Every row comes from one small tree of marks. Brackets hold a mark, then the marks that hang from it, in the order of their numbers. Every link used is in the known rows. Which tree was each row made from?
(in the rows, 128 means zero)
Known rows
{Z522 Z242}: [129 110 135 134 119 102 137 139 123 122 144 126 159 152 135 129 132 118
 102 121 122 159 133 135 141 156 117 136 126 153 125 136 123 135 134 119
  99 151 123 112 121 131 122 117 121  98 128 111 130 116 118 123 120 139
 115 112 129]
{Z773 {Z444 {Z29 Z522} Z40}}: [120 201 137 110  99 118 120 142 150 115 125 157 130 129 130 142  95 122
 115 106 121  91 110 116  98 132 152 157 138 114 140 187 125 149 140 129
  98 130 156 147 126 137 150 127 132 100 143 125 108 106 132 165 104 133
  19  88 169]
{Z40 {Z444 {Z29 {Z240 Z646 Z773}}}}: [139 188 125 111 125 141 114 146 126 123 158 143 121  20 124 153 108 107
 154  70 120 118 161 120 130 104 145 143 131 143 141 168 124 115 138 134
 108 128 165 114 111  94 131 137 109 176 181 131 108 107 148 142 126 113
  29 126  82]
{Z242 {Z240 Z325 Z646 Z773}}: [124 184  99 123 117 108 133 131 130 131 156 126 141   4 118 161 161  70
 184  85 100 129 134 123 135 144 123 145 128 196 135 107 115 110 118 140
 109 124 162 121  98  95 147 138 103 192 160 133 113 118 138 150 135 134
 127 150  99]
{Z444 Z29}: [129 153 130 129 123 138 120 140 110 109 131 135 118  97 122 136 117 135
 131 115 130 127 141 122 112 126 138 133 129 119 133 143 137 132 136 112
 122 139 121 135 111  89 140 128 132 132 139 133 128 123 141 135 127 126
  71 135 102]
{Z881 Z240 Z325}: [123 137  98 129 112 150 119 125  94 139 114 107 131 108 119 141 149  94
 129 111 123 118 153 133 104 132 144 133 132 141 136 101 118 108 142 134
 111 140 122 100 127 159 149 144 117 161 147 143 144 124 127 116 122 126
 140 130 137]
{Z773 {Z881 Z240 {Z325 Z444}}}: [126 179  96 126 123 137 115 143  70 167 115 125 154 128 117 144 130 104
 157 107 121 109 142 136  91 140 145 142 132  94 142 113 119  84 119 144
 119 133 141 100 119 151 151 134 140 156 139 135 167 101 124 128 129 126
 118 123 137]
{Z240 Z29 Z40 Z646 {Z980 Z444}}: [118 147 157 125  97 108 121 117  73  92 171 175  34  71 134 137 120  37
 122  89  95 106  85 122 194  55 139 151 121 225 130 190 124 146 112 111
 107 129 193  93 110 162 107 135 121 159 156 136 109  95 129 183 122 147
  66 110 153]
{Z29 {Z240 Z324 Z325}}: [120 177 109 107  91 109 121 132 139 133 130 129 246  59 114 144 133  75
 128  74 114 128 136 125 142 140 132 133 131 150 130 126 127  63 139 122
 109 139 140 137 105  86 143 136 127 172 139 124 116 115 121 124 147 123
  97 145 143]
{Z324 {Z240 {Z40 Z444} Z773}}: [133 166 156 113 126 141 105 129 110 173 161 138  72   7 137 160 109  87
  95 107 132 133 130 116 131  80 129 166 124 150 135 136 116 154 142 136
 100 124 173 120 105 171 126 138 108 153 158 130 111 116 142 158 131 116
  96 122 118]
{Z980 {Z444 Z29 Z40}}: [126 176 106 117  97 129 118 137 133 115 152 159 143 100 125 132 105 101
  91 108 133 106 120 116 107 116 140 138 129 111 132 166 137 130 143 122
 103 127 154 143 105 134 132 136 118 102 151 115 116 122 132 169 115 127
  48 103 113]
{Z29 Z240 Z522}: [117 133 119 114 110 132 119 125 167 110 112 139 197 135 137 134 109 118
 100  79 117 102 135 117 111 145 145 123 144 115 131 152 121 120 140 145
 112 146 153 134 123 134 140 146 117 156 136 144 112 119 139 123 125 107
  99 105 147]
{Z444 Z29 Z40}: [126 171 123 127 100 113 121 132 113 113 139 151  99  71 125 137 111 130
  73 125 128 115 126 116 103 120 138 149 126 107 136 150 133 134 145 101
 108 139 134 152  97  84 140 129 125 104 139 135 123 124 140 155 120 133
  65 120 104]
{Z240 Z40 Z324 Z522 Z646 Z773}: [101 155 140 123  97  58 132 114  70 159 189 165  29  35 142 144 123  64
 129  98  89 108 107 133 237 125 139 173 120 224 143 189 107  96 131  92
  97 127 160 168 106 115 111 126  98 170 146 129 120 101 133 183 123 156
 108 127 141]
{Z40 {Z444 {Z29 {Z240 Z325} Z522}}}: [127 179 121 106 108 136 105 151 145 119 134 117 185  68 117 157 104 117
 174  53 128 104 152 111  83 139 153 138 144 145 132 172 128 128 145 152
  86 146 157 125 115 103 152 142 107 156 163 137 104 106 131 122 124 119
   4 110 156]
{Z881 {Z325 Z240}}: [131 129 104 132 135 134 125 147  97 119 115 116 137 101 123 139 119 104
 133 106 116 115 143 135 105 142 146 143 128 107 132  93 125  93 134 147
 127 130 132 106 142 141 147 134 127 149 144 141 132 120 120 111 129 129
 126 148 131]
{Z881 {Z240 Z325}}: [122 145 101 118 111 121 118 124 104 142 123 107 186  73 120 147 153  88
 141 102 124 116 138 127  98 114 139 130 132 159 135 111 123 121 129 139
 114 138 144 110 115 156 153 131 117 173 136 133 126 125 125 137 128 126
 119 132 134]
{Z40 {Z444 {Z29 {Z522 Z242}}}}: [131 146 141 121 121 124 117 162 124 120 152 119 140 134 131 146  99 133
 135  78 134 132 152 124 120 162 138 143 137 154 130 193 127 147 140 132
  73 155 128 122 130 121 123 131 109 104 152 120 118 100 121 127 109 131
  13  86 158]
{Z324 {Z240 {Z29 Z522} Z325 Z980}}: [111 156 174 114  96 120 119 139 106  89 129 126 145  91 131 162 124  66
 138  52 113  92 120 115 104 126 150 139 132 174 124 139 124 181 111 132
  86 161 172 102 108 127 144 159 134 199 136 157  98  96 118 145 139 126
  80 117 182]
{Z324 {Z240 Z40}}: [124 150 141 123 116 134 106 111  93 156 130 145 120  59 136 143 115  92
  73 132 118 125 118 117 110  86 135 149 126 124 136 116 120 147 145 118
 116 139 159 113 104 184 131 131 131 143 142 137 119 123 140 149 132 116
 131 129 115]
{Z29 {Z240 Z324} Z522}: [113 149 124 105  96 112 120 125 155 120 120 147 241 123 134 135 104 100
  70  67 113 107 136 125 151 163 145 128 140 125 132 166 120  81 143 123
 104 149 139 151 126 103 130 145 124 163 130 131 115 112 127 125 132 107
  96 109 159]
{Z240 Z646 {Z773 {Z444 Z40}}}: [124 203 134 111 108 102 142 126 137 130 163 171  55  64 138 144 131  83
 140 120 102 109 105 129 154 102 135 163 124 175 144 153 112 131 118 131
 118 105 182 141 121 133 133 130 122 138 155 115 109  98 136 172 116 145
  92 118 117]
{Z242 {Z240 Z324 Z522 Z980}}: [118 115 139 131 103  74 126 123 123 165 128 131 249 113 132 147 113  87
  93  73 106 118 129 135 154 175 120 147 134  96 139 168 121  62 133 114
  82 130 130 114 115 121 110 131 106 178 137 127 108 122 137 150 133 117
 110 103 175]
{Z240 {Z325 {Z444 Z29}} Z773}: [126 191 118 116 113 135 128 162  91 131 178 131  49  23 116 158 129 101
 216  87 137 119 131 120 134 141 137 154 121 157 124 120 140 155 103 151
 116 131 159 154 103  65 161 121 122 153 140 120 121  98 122 143 141 142
  49 148 139]
{Z240 Z29}: [127 132 144 127 125 140 124 143 130  87 139 131 103  93 118 135 112 130
 121 111 128 110 126 124 147 119 136 135 123 144 127 149 135 149 131 108
 119 134 122 125 120 101 134 128 128 145 136 136 125 116 122 140 127 129
 102 120 144]
{Z240 Z40 Z325}: [117 148 129 126 106 108 116 117  93 137 149 126  69  51 118 142 138  85
 164 126 118 134  99 116 140 100 126 155 127 208 126 116 124 139 132 133
 109 135 154 142  99 129 147 123 115 123 131 136 127 122 121 147 130 158
 108 143 157]
{Z840 {Z324 {Z240 Z40 Z325}}}: [116 179 137 110  87 121 105 112 117 147 147 142 178  13 116 160 123  68
  91 117 114 126 127 120 127 110 127 151 123 166 133 115 118 119 124 106
 108 129 138 134  97 143 136 138 143 145 135 143 120  99 114 139 142 138
 131 140 138]
{Z522 {Z29 {Z240 Z325}} Z242}: [128  99 120 115  96 103 127 139 121 100 137 132 205 114 119 142 128  94
 101  64 121 159 155 123 137 178 131 136 127 165 122 130 127 100 147 118
  86 148 157  80  81  91 139 126 118 138 153 124 122 121 118 130 127 128
  52 114 137]
{Z40 {Z444 {Z29 {Z240 Z324}}}}: [136 182 122 108 111 139 107 150 132 140 140 133 215  47 113 146  92 119
 104  73 131 127 164 124 125 122 140 138 132 100 139 178 132  80 150 114
 100 131 127 123 122  81 126 130 119 152 166 118 114 111 135 131 130 106
  21 118 127]
{Z840 {Z324 Z240}}: [127 160 136 113 107 138 114 118 143 136 133 144 233  78 125 148 114 105
  67 120 121 122 151 132 119 134 130 129 126 103 135 123 122 113 123 104
 120 125 120 124 118 142 117 144 158 148 136 136 122 103 120 123 139 113
 150 125 108]
{Z240 Z324 Z522 Z773}: [112 132 140 122 114  82 136 139 125 153 166 137 121 103 134 145 120 101
 133  86 122 114 128 137 194 172 133 154 126 146 133 171 123 102 131 107
  97 124 133 172 118  90 119 134 104 168 134 122 122 109 123 158 131 139
 108 118 156]
{Z40 {Z444 {Z29 Z522}}}: [130 158 136 117 125 141 111 151 133 126 141 123 119 115 125 146  92 144
 151  83 137 108 150 118 110 136 148 139 137 136 132 189 129 141 137 136
  95 137 132 136 136 117 130 136 115 126 150 134 116 109 130 131 114 123
  25  98 153]
{Z325 Z522}: [122  92 125 125 139 104 127 115 105 136 129 133 101 162 133 139 113 119
 117 111 125  99 130 129 129 151 139 131 133 131 131 134 124 137 115 137
 131 138 124 122 130 161 130 122 126 122 118 138 136 117 112 136 130 132
 115 119 155]
{Z980 Z444}: [128 136 110 119 120 138 122 136 143 129 144 136 165 146 128 125 120 105
 137 112 136 119 122 126 132 125 132 120 132 136 124 149 132 125 128 147
 118 115 146 125 135 172 121 135 124 124 137 106 119 125 121 141 122 121
 104 110 128]
{Z881 {Z240 Z522 Z646} {Z325 Z444}}: [108 153  70 126  97 112 129 126  55 164 141 123  78  95 129 141 127  85
 174 102  98  73 159 144 103 139 170 145 127 127 151 138 104  97 119 154
 113 145 152  82 141 209 139 142 109 186 161 135 124 100 118 128 112 130
 118 107 159]
{Z324 {Z240 Z325 Z522}}: [111 145 122 120 111 101 118 132 110 150 127 111 176  90 129 153 127  91
 169  94 116  92 137 124  68 145 150 136 134 118 137 118 117 151 133 144
  94 144 156 120 104 175 147 151 117 182 145 141 102 117 117 140 132 129
 114 124 143]
{Z29 {Z522 Z242}}: [118 113 137 128 110 103 134 142 131 109 137 128 158 190 143 130 123 119
 104  95 118 137 130 129 143 180 132 133 136 168 124 162 116 151 131 131
  87 162 129 131 131 135 126 132 117 101 121 121 125 106 115 124 112 133
 103  91 164]

Which tree is each row?
[116 152 156 120  94 117 112 128  93 116 160 150  79  31 118 141 101  89
  69 107 116 120 104 125 219 103 128 163 116 190 129 174 130 107 145  73
 108 136 123 151 103  95 124 115 125 135 134 126 134 108 117 160 130 139
  89 127 174] -> {Z240 Z29 Z40 Z324}
[124 170 147 114 108 152 111 129 145 102 138 144 212  48 117 155 106 104
  55 104 120 108 148 126 133 130 136 133 121 111 134 139 126 124 125  89
 116 130 114 123 108 122 123 144 156 163 139 140 119  93 113 136 141 111
 132 121 127] -> {Z840 {Z324 {Z240 Z29}}}
[106 124 136 126  98  74 116 114  92 170 152 144 107  96 133 134 102  97
  99 115 110 114 109 129 193 135 134 165 125 153 139 182 119  89 148  98
  94 134 131 163 111 146 113 120 106 132 129 125 125 115 123 161 121 148
 103 109 187] -> {Z240 Z40 Z324 Z522}
[131 143 124 127 110  97 136 149 137 148 163 130 225  70 129 150 132  82
  63  79 118 174 141 138 194 194 100 156 125 149 130 139 121  84 140 101
  76 141 118 128 102  77 119 121 104 135 144 100 127 113 128 138 131 121
 116 115 126] -> {Z522 {Z242 {Z240 Z324 Z773}}}
[117 100 168 127  93  90 122 115 115 115 133 159 160 143 156 138 115  65
  58  65  98 145 109 118 161 130 127 153 140 179 127 176 115 132 135 132
  73 174 177 103 107 135 122 135 104 124 131 140 112 100 141 139 122 130
  68  90 176] -> {Z29 {Z240 Z40 Z980} {Z522 Z242}}
[119 116 137 112 101 111 112 116 139 134 138 149 216 103 125 152  95 119
  58  99 120 103 160 129 127 167 148 136 126  91 138 151 119  98 134  91
 102 121 131 116 101 143 111 143 147 163 142 142 116 108 116 143 131 114
 110 103 134] -> {Z840 {Z324 {Z240 {Z522 Z29}}}}
[134 136 126 110 125 103 106 138  83 169 148 141 191  29 129 144  83  91
  49  92 118 124 123 131 169  97 133 170 123 119 141 163 125  60 145 122
 115 115 152 122 142 163 116 104 115 135 147 115 118 111 126 149 128 123
  69 128 159] -> {Z325 {Z240 {Z40 Z444} Z324}}
[121 124 128 119 126 115 127 128 155 133 142 138 144  88 138 143 117 109
 134  80 118 105 140 123 134 145 141 139 135 107 136 152 123 118 137 141
 106 130 166 138 106 124 138 139  94 185 150 142 108 121 144 143 131 114
 101 116 121] -> {Z29 {Z240 Z522 Z773}}
[119  63 136 132 114  74 135 137 107 119 147 130 131 183 137 133 110 131
 102  93 122 136 148 134 155 199 138 144 127 135 129 171 119 124 145 108
  81 142 138  99 104 138 114 121 105 121 141 123 125 120 114 146 108 138
  70  84 167] -> {Z240 {Z522 Z29 Z242}}
[116 218  92 114  76  91 130 135  72 128 168 153  63  13 118 144 125  89
 171 108 102  93 127 123 104 114 152 155 120 169 140 138 124 125 112 137
 116 142 169 130 102 104 149 126 130 134 147 125 113  94 121 154 126 149
  54 136 125] -> {Z240 {Z325 {Z444 Z29 Z40}} Z646}
[136  79 117 129 114 106 125 137 130 121 134 131 217 127 124 141 120 120
  48  87 124 170 155 128 147 195 117 141 126 125 126 135 124  90 156 104
  83 137 126  75  89 109 123 113 114 118 151 113 127 134 129 141 116 114
  81  96 129] -> {Z522 Z29 {Z242 Z240}}
[126 140 151 116 101 107 126 118 124 137 120 148 231 113 133 135 120  73
  68  69 113 133 124 131 167 123 124 132 130 113 132 152 130  64 125 120
 110 138 148 112 116  86 116 137 136 173 133 127 115 112 138 131 150 113
  97 128 148] -> {Z29 {Z240 Z324 Z980}}
[137  87 130 125 111 107 109 132 118 154 155 135 166  79 123 150 100 109
  47  91 125 176 150 123 163 166 114 166 125 151 128 162 117  91 168 107
  68 128 139  72  89 143 113 105  99  99 165 110 123 129 129 153 107 120
  44  85 160] -> {Z522 Z29 {Z242 {Z240 {Z40 Z444}}}}
[122 182 125 114 102 121 121 114 127 125 139 153 212  65 127 146 125  89
  75 120 102 115 150 134 128 118 140 126 122 138 142 133 112 100 118  96
 128 127 130 115 117 151 112 145 157 164 143 135 116  95 121 133 138 118
 157 134  87] -> {Z840 {Z324 {Z240 Z646}}}
[134 143 127 113 119 139 103 115 137 156 137 142 143  47 128 138  97 105
  95 104 122 126 130 115 127  84 130 151 133 121 136 154 122 107 154 142
 112 127 165 112 112 164 127 125 102 135 160 127 113 123 140 138 125 114
  71 114 142] -> {Z29 {Z240 {Z40 Z444}}}
[134 129 136 132 123 126 133 158 146 102 164 126 163  56 127 155 127  99
  85  80 121 151 138 128 166 178 110 152 123 155 127 142 127 138 137 105
  81 149 125 111  93  91 134 119  98 143 156 117 121 110 130 146 124 121
  99 107 126] -> {Z522 {Z242 {Z240 Z29 Z773}}}
[119 192 120 117  88 112 111 121  78 118 144 171 147  10 122 138 111  73
  79  90  95 124 132 121 167  92 148 146 125 160 146 172 125  77 149  82
 111 148 153 134  90  83 130 126 125 165 162 133 120 107 151 159 131 123
  54 139  87] -> {Z444 {Z29 {Z240 Z40 Z324 Z646}}}
[102 146 126 125  88  52 127 106  66 159 160 158  81  71 136 132 115  76
 114 115  85 102 112 135 201 119 142 160 123 196 148 191 108  79 140  91
 103 139 150 149 114 147 105 126 109 154 142 131 119 105 125 169 118 153
 112 119 154] -> {Z240 Z40 Z324 Z522 Z646}
[122 179 107 121  99 110 124 134 124 107 143 141 207  20 111 147 118  86
  81  79  93 112 140 133 180 143 131 142 121 148 142 162 120  66 135  80
 108 134 118 111 108  90 120 129 121 187 160 121 115 111 128 155 128 115
 114 125 120] -> {Z242 {Z240 Z29 Z324 Z646}}
[113 101 154 137 114  72 133 133  90 153 183 141  28  93 150 144 123  92
 124 108 113 143 110 128 191 151 122 177 127 191 130 170 116 158 143 116
  72 145 159 151  97 151 123 119  79 114 140 124 125 107 130 168 114 158
  92 103 158] -> {Z240 Z40 {Z522 Z242} Z773}
[120 123 198 119 107 120 108 129 103 113 156 144  34  95 136 150  88  90
 106  69 120 102  98 114 183  86 137 168 130 204 125 211 123 168 123 127
  82 140 169 117 124 139 117 134 104 137 141 150 109  96 124 158 119 142
  29  86 231] -> {Z240 {Z29 Z522} {Z40 Z444} Z980}
[129 198 138 116 117 104 121 138 153 149 113 156 170 163 125 140 112 117
 135 131 117 110  89 123  97 123 129 158 132  94 144 159 118 102 128 132
 112 106 166 136 115 139 141 121 148 104 137 120 141 103 129 168 118 141
  79 105 139] -> {Z773 {Z444 Z40} Z881}
[111 192 117 106  68 100 113 135 144 108 130 169 202  65 129 143  92 104
  17  68 114  98 133 113 125 142 153 150 137 107 140 186 126  90 158  97
  85 161 144 168  95  57 145 139 123 133 144 139 113 109 142 151 124 112
  34 103 135] -> {Z444 {Z29 {Z240 Z324} Z522} Z40}
[120 174 150 106 115 123 120 134 164 153 150 148 202  82 132 164 105  95
 112  99 119  99 136 133 131 150 139 154 129 104 143 156 114 126 120 119
 102 108 146 141 121 162 125 141 141 170 148 125 106  86 118 152 130 123
 107 104 143] -> {Z840 {Z324 {Z240 Z522 {Z773 Z444}}}}
[122 115 120 128 112 106 130 139 155 124 127 125 236 152 138 140 119 115
  89  86 114 140 137 128 128 199 121 135 140 142 128 152 116 128 141 131
  78 160 125 112 120 139 128 131 103 115 136 125 119 117 126 125 112 118
 107  86 157] -> {Z29 {Z522 {Z242 Z240}}}
[134  72 141 116 100 109 126 135 121 101 142 160 216 168 137 133 114  71
  59  53 123 161 142 128 157 160 128 132 128 138 120 164 129  96 137 126
  81 140 178  61  95 120 110 129 127 135 155 113 115 116 130 144 123 111
  34  86 142] -> {Z522 {Z29 {Z240 {Z980 Z444}}} Z242}
[120 222 147 113 108 101 115 150 146 126 113 165 176 165 124 147  98 125
 139 101 114  92  97 114  85 141 148 160 142 100 145 197 122 127 136 122
  94 124 168 151 107 109 153 131 146 108 142 133 136  92 137 175 109 140
  15  91 144] -> {Z773 {Z444 {Z29 Z522} Z40} Z881}
[119 117 125 120 103 109 128 137 154 107 124 136 232 164 143 134 116 105
  71  71 112 131 140 124 126 173 139 127 142 139 129 161 117 125 144 138
  90 170 148 117 120 131 134 139 109 128 137 129 115 106 130 116 120 115
  88  89 150] -> {Z29 Z240 {Z522 Z242}}
[118 138 150 118 106 128 122 152 126  87 133 132 183 111 137 150 107 103
  64  80 117 112 143 122 114 157 148 137 129 140 129 155 119 180 136 110
  87 173 137 104 110 152 134 146 130 152 141 135 110  97 117 141 121 113
  94  94 148] -> {Z324 {Z240 {Z29 {Z522 Z242}}}}
[136 131 127 135 108 113 126 155 113 122 143 138 249 120 131 146 124  73
  87  67 119 158 134 128 127 169 113 139 133 125 128 161 130 111 133 124
  69 148 145  77 100 127 117 126 109 124 156 108 112 114 137 145 122 116
  53  94 120] -> {Z522 {Z242 {Z240 {Z980 {Z444 Z29}}}}}
[124 145 143 125 117 111 104 120  74 161 125 157 188 139 135 142 138  57
 107  97 116 123  91 123 130  84 128 145 136 144 139 164 122 100 121 132
 103 125 190  96 101 187 121 131 127 157 139 138 152 109 147 178 126 127
  92 110 127] -> {Z773 {Z881 {Z240 Z40 {Z980 Z444}}}}
[129 166 147 121  94 114 117 126 123 107 123 166 154  62 133 140 110  97
  43  84 116 115 127 113  97 103 139 148 130  87 140 160 134 113 141 114
  99 152 167 121  83  72 136 138 123 138 148 145 111 118 156 152 133 114
  39 119 109] -> {Z444 {Z29 {Z240 Z980}} Z40}
[107  90 142 118  92  71 115 110  73 154 156 153  91 104 127 134  91 104
  63  97 115 122 120 128 207 150 142 168 122 157 134 186 123  77 158  79
  92 124 139 142  94 120 113 117 110 135 134 129 129 121 122 179 116 143
  67 103 189] -> {Z240 Z40 Z324 {Z522 Z29}}
